Every row comes from one small tree of marks. Brackets hold a mark, then the marks that hang from it, in alphabetical order. Every link used is in the known rows. Which tree was each row made from?
Known rows:
{M {Q U}}: |  0.190 | -4.738 |  4.438 |  2.548 | -2.164 | -4.770 |  2.595 | -2.955 | -3.043 | -2.767 |  1.440 |  0.900 | -0.738 | -1.535 |  0.905 | -0.285 | -2.781 | -3.346 | -0.423 |  5.057 | -1.010 |
{Q A J M}: | -1.289 |  4.425 |  0.089 | -0.182 |  2.803 |  2.530 |  1.327 |  3.777 | -5.097 | -0.893 | -1.390 |  2.047 | -3.861 |  0.041 | -1.323 |  1.618 | -1.715 | -4.527 | -2.020 |  5.098 |  0.889 |
{M {Q S}}: | -0.323 | -3.658 |  4.196 |  1.348 | -3.086 | -2.589 |  3.379 | -0.522 | -4.390 | -2.436 |  3.604 |  1.074 | -0.663 | -0.553 |  0.578 |  1.388 | -0.436 | -3.306 | -0.194 |  6.617 | -1.227 |
{U H {Q A M}}: | -4.603 |  1.065 |  1.063 | -0.711 |  5.590 |  0.518 |  0.945 |  0.412 | -5.588 | -3.550 | -5.572 | -1.203 | -4.732 |  3.426 | -1.800 |  2.486 |  1.827 | -3.451 |  0.930 |  6.400 |  0.228 |
{U H {Q A}}: | -5.255 | -0.210 |  3.132 | -0.979 |  5.188 | -0.439 |  1.504 |  0.035 | -4.448 | -4.798 | -4.323 | -0.907 | -4.974 |  2.848 | -2.723 |  1.775 | -0.136 | -1.543 |  1.248 |  6.642 |  0.132 |
{M {Q A J S {U H}}}: | -2.465 | -0.736 |  1.478 |  1.168 |  0.718 | -0.421 |  1.989 | -1.467 | -4.922 | -0.815 | -2.803 |  1.744 | -4.668 | -1.479 |  2.364 |  1.126 | -1.066 | -3.264 |  1.336 |  5.067 | -1.892 |
{J {Q A M S}}: | -0.632 |  1.468 |  2.017 |  0.721 | -2.160 | -1.424 |  2.261 |  2.524 | -8.869 | -1.574 | -1.218 |  0.163 | -0.759 | -0.260 |  0.136 |  2.211 | -0.462 | -4.210 | -0.442 |  7.159 |  0.990 |
{U H {Q M S}}: | -3.667 | -1.958 |  1.345 |  0.374 |  2.201 | -0.914 |  0.818 |  0.818 | -4.319 | -2.164 | -2.819 | -1.316 | -2.891 |  4.053 |  1.825 |  1.965 |  4.150 | -2.643 |  1.199 |  6.548 | -1.746 |
{A {Q J S {U H}}}: | -2.483 | -4.768 |  0.637 |  1.474 |  0.374 | -4.044 |  1.516 |  1.122 | -2.692 | -1.438 | -2.847 |  0.411 | -3.924 | -1.514 |  4.151 | -1.630 |  0.658 | -0.220 |  1.668 |  5.062 | -2.512 |
{M Q}: | -0.677 | -3.632 |  4.524 |  1.362 | -0.912 | -2.854 |  3.384 | -0.789 | -4.756 | -2.991 |  3.722 |  0.645 | -1.581 | -0.304 | -1.472 |  0.654 | -2.242 | -3.341 | -0.776 |  6.075 | -0.481 |
{W {M {Q A J}} X}: | -0.842 |  0.140 |  2.456 |  0.300 |  0.784 |  5.366 |  3.308 |  3.335 | -8.350 | -1.634 |  5.813 | -2.626 | -3.596 | -2.355 | -3.595 |  1.501 | -1.608 | -2.756 | -3.433 |  5.400 |  1.469 |
{X {W M}}: | -0.122 | -5.080 |  1.973 | -0.065 | -4.196 | -1.298 |  1.799 |  3.482 | -5.847 | -4.383 |  1.614 | -2.909 |  1.743 |  0.631 | -0.765 |  0.406 | -0.740 | -1.819 | -5.514 |  6.679 |  0.953 |
{Q U}: | -0.611 | -3.153 |  3.408 |  2.255 | -2.137 | -5.287 |  1.577 | -0.173 | -1.167 | -3.132 | -2.533 |  1.650 | -0.937 |  0.068 |  0.306 | -1.256 | -2.493 | -2.125 | -1.526 |  5.517 | -0.452 |
{X W}: | -1.561 | -2.835 |  3.084 |  0.632 | -1.027 | -1.902 |  1.869 |  2.293 | -5.188 | -4.432 |  2.139 |  0.019 |  0.357 |  1.559 |  0.341 |  0.097 | -1.789 | -2.082 | -3.607 |  6.615 | -0.036 |
{W {M Q} X}: | -0.033 | -4.767 |  3.886 |  1.437 | -1.973 |  0.917 |  3.623 |  1.777 | -6.928 | -2.961 |  6.300 | -3.505 | -1.314 | -0.484 | -3.056 |  0.430 |  0.350 | -2.654 | -3.482 |  6.311 |  0.785 |
{J {Q A M S {U H}}}: | -2.120 | -0.535 |  0.821 |  1.866 | -1.513 | -3.714 |  1.165 | -0.408 | -7.806 | -1.206 | -7.674 | -0.272 | -2.493 |  0.646 |  2.218 |  0.723 |  0.762 | -4.194 |  1.110 |  6.865 | -0.037 |
{U H {Q A M S}}: | -4.296 |  0.789 |  0.863 | -0.813 |  3.774 |  0.979 |  1.128 |  0.792 | -5.414 | -2.869 | -5.449 | -0.482 | -3.441 |  3.070 |  0.273 |  3.383 |  3.228 | -3.200 |  1.604 |  6.801 | -0.736 |
{Q A S U}: | -1.276 | -0.611 |  2.733 |  1.090 | -2.408 | -2.560 |  2.173 |  0.372 | -2.434 | -2.439 | -5.267 |  2.937 | -0.716 | -1.185 |  0.645 |  0.882 | -2.051 | -2.607 | -0.448 |  6.510 | -0.511 |
{M {Q S {U H}}}: | -1.711 | -5.730 |  3.314 |  2.357 | -2.434 | -4.949 |  2.173 | -2.907 | -3.606 | -2.096 | -2.375 |  0.485 | -2.771 |  0.178 |  2.916 |  0.064 |  0.509 | -3.296 |  1.393 |  5.949 | -2.356 |

Write each row's tree:
|  1.677 | -8.224 |  2.541 |  1.566 | -7.977 | -2.732 |  2.571 | -0.494 | -6.394 | -3.119 |  2.715 | -2.857 |  3.838 | -2.645 |  3.617 |  1.218 | -0.307 | -2.714 | -3.359 |  5.946 | -1.238 | | {X {W {M {Q S U}}}}
| -0.242 | -4.979 |  0.671 |  1.991 | -0.315 | -4.997 |  1.605 |  0.055 | -3.811 | -2.894 | -1.914 |  0.190 | -1.399 | -2.589 |  1.627 | -1.097 |  0.238 | -2.553 |  0.758 |  4.970 | -0.604 | | {A {Q M U}}
| -0.611 |  0.203 |  2.263 |  0.209 | -1.151 |  5.695 |  3.478 |  3.954 | -8.115 | -0.967 |  5.896 | -1.996 | -2.327 | -2.576 | -1.502 |  2.344 | -0.014 | -2.626 | -3.367 |  5.659 |  0.399 | | {W {M {Q A J S}} X}
|  1.523 | -5.772 |  1.661 |  1.401 | -3.853 | -0.860 |  1.582 |  0.626 | -6.513 | -2.180 |  5.096 | -2.974 |  1.821 | -2.935 |  2.670 |  0.184 | -2.329 | -2.608 | -4.266 |  4.312 | -0.586 | | {X {W {M {Q J U}}}}
| -1.268 |  0.941 |  1.386 |  0.288 |  2.050 |  1.209 |  0.741 |  3.070 | -3.633 | -0.440 |  3.516 | -0.166 | -0.701 |  1.312 |  3.017 |  2.259 |  1.869 | -2.251 | -0.562 |  4.921 | -1.583 | | {U {Q J M S}}
|  0.409 | -3.627 |  4.171 |  2.951 | -5.310 | -7.213 |  1.890 | -0.215 | -5.076 | -2.164 |  0.392 |  0.165 |  1.860 | -0.943 |  2.755 | -0.951 | -2.096 | -1.655 | -0.458 |  6.557 | -0.601 | | {J {Q S U}}
| -2.144 | -5.795 | -0.381 |  1.625 | -0.824 | -4.899 |  1.473 | -0.177 | -4.032 | -2.066 | -6.161 | -0.201 | -3.595 | -0.558 |  3.964 | -0.714 |  3.442 | -2.517 |  2.281 |  5.820 | -2.099 | | {A {Q M S {U H}}}
|  0.634 | -5.382 |  3.650 |  2.617 | -3.752 | -1.244 |  2.917 |  0.111 | -5.371 | -2.595 |  4.207 | -3.372 | -0.146 | -2.267 | -0.874 | -0.675 | -0.384 | -2.482 | -2.994 |  5.489 |  0.162 | | {W {M {Q U}} X}
| -3.765 | -1.247 |  1.525 |  0.270 |  4.082 | -1.335 |  0.528 |  0.323 | -4.396 | -3.005 | -3.155 | -1.962 | -3.852 |  4.091 | -0.051 |  1.151 |  2.727 | -2.683 |  0.596 |  6.069 | -0.759 | | {U H {Q M}}
| -0.324 | -4.124 |  2.324 | -0.715 | -2.715 |  1.125 |  3.454 |  1.113 | -9.056 | -4.809 |  2.405 | -2.737 |  0.598 | -1.838 | -2.156 |  2.872 | -2.043 | -3.521 | -3.975 |  6.527 |  1.253 | | {X {W {M {Q A}}}}
| -2.183 | -3.956 |  2.151 |  1.303 | -2.352 |  1.117 |  2.952 | -0.283 | -6.923 | -2.228 | -2.883 | -2.633 | -3.410 | -1.124 | -0.184 |  1.155 |  1.978 | -3.059 | -0.777 |  6.538 | -0.421 | | {W {M {Q A S {U H}}} X}
| -0.422 | -0.091 |  2.558 |  1.312 | -0.848 | -0.210 |  2.689 | -0.691 | -4.324 | -0.662 |  1.205 |  2.585 | -1.708 | -3.637 |  2.040 |  1.557 | -2.998 | -3.491 |  0.148 |  4.520 | -1.316 | | {M {Q A J S U}}
| -1.908 | -3.786 | -1.373 |  1.520 |  1.027 | -2.838 |  0.743 |  1.681 | -4.051 | -0.393 | -3.839 |  0.197 | -3.965 | -1.187 |  4.617 | -0.804 |  2.873 | -2.270 |  1.509 |  4.767 | -2.427 | | {A {Q J M S {U H}}}
| -0.596 | -2.225 | -0.335 |  0.459 |  0.133 | -0.474 |  1.980 |  3.945 | -4.859 | -0.623 |  2.360 |  0.763 | -2.441 | -1.979 |  2.773 |  0.490 |  1.552 | -2.466 |  0.101 |  4.991 | -1.308 | | {A {Q J M S}}
| -2.910 |  2.812 |  2.919 | -0.831 |  5.025 |  1.984 |  1.517 |  2.248 | -4.042 | -2.978 |  2.035 |  0.430 | -2.914 |  0.588 | -1.595 |  1.858 | -2.786 | -0.774 | -0.603 |  5.102 |  0.257 | | {U {Q A J}}
| -0.925 |  0.820 |  2.709 | -0.110 |  0.218 |  1.807 |  3.242 |  1.360 | -5.901 | -1.067 |  3.165 |  2.215 | -2.299 | -2.079 | -0.161 |  2.641 | -2.468 | -3.634 | -0.489 |  5.570 | -0.570 | | {M {Q A J S}}
| -2.543 |  2.075 | -1.220 |  0.777 |  1.348 |  0.651 |  0.491 |  1.675 | -3.881 |  0.484 | -8.123 |  2.455 | -4.708 |  0.310 |  3.084 |  1.052 |  1.230 | -4.172 | -0.032 |  5.179 | -1.349 | | {Q A J M S {U H}}
| -2.938 | -6.887 |  1.784 |  1.553 |  0.622 | -6.742 |  1.868 | -0.885 | -3.120 | -3.901 | -5.121 | -0.592 | -4.380 | -0.410 |  0.763 | -2.339 | -0.146 | -0.696 |  1.926 |  5.808 | -1.105 | | {A {Q {U H}}}
| -3.191 |  0.850 |  0.977 |  0.698 |  1.092 | -0.768 |  1.100 |  1.280 | -2.893 | -0.802 | -6.833 |  2.472 | -4.372 | -0.085 |  2.137 |  0.276 | -1.107 | -2.457 |  0.054 |  5.572 | -1.257 | | {Q A J S {U H}}
|  0.101 | -0.997 |  1.876 |  1.554 | -2.232 |  3.530 |  2.805 |  2.135 | -6.723 | -0.537 |  3.423 | -1.770 | -1.251 | -3.992 |  0.639 |  1.261 | -0.570 | -2.439 | -2.512 |  4.782 | -0.150 | | {W {M {Q A J S U}} X}
|  0.704 | -3.076 |  1.226 |  0.165 | -2.373 |  1.650 |  2.057 |  0.655 | -7.755 | -2.686 |  2.245 | -2.317 |  0.804 | -3.794 |  1.103 |  1.535 | -3.374 | -3.212 | -3.978 |  4.363 |  0.226 | | {X {W {M {Q A J U}}}}
| -1.152 | -4.246 |  1.696 |  2.386 | -2.105 |  1.056 |  2.001 |  1.077 | -5.508 | -0.268 |  1.795 | -2.919 | -3.455 | -0.885 |  2.590 | -0.510 |  2.261 | -2.119 | -1.930 |  5.227 | -1.628 | | {W {M {Q J S {U H}}} X}
| -0.391 | -4.152 |  1.521 |  1.690 | -1.372 | -3.843 |  1.915 |  1.834 | -2.563 | -1.507 |  0.997 |  1.005 | -0.899 | -3.922 |  3.871 | -1.173 | -0.871 |  0.065 |  0.448 |  4.631 | -1.969 | | {A {Q J S U}}
| -0.091 | -0.967 |  2.296 |  2.052 | -2.393 | -2.506 |  1.206 |  1.588 | -0.946 | -0.363 | -0.183 |  2.711 | -0.623 | -1.508 |  3.578 | -0.860 | -1.456 | -1.564 | -1.394 |  4.887 | -1.783 | | {Q J S U}
|  0.719 | -3.371 |  2.507 |  2.505 | -1.635 |  0.952 |  2.383 |  1.400 | -5.292 | -0.743 |  6.098 | -2.938 | -1.474 | -2.872 |  0.361 | -0.935 | -0.917 | -1.893 | -3.422 |  4.232 | -0.204 | | {W {M {Q J U}} X}
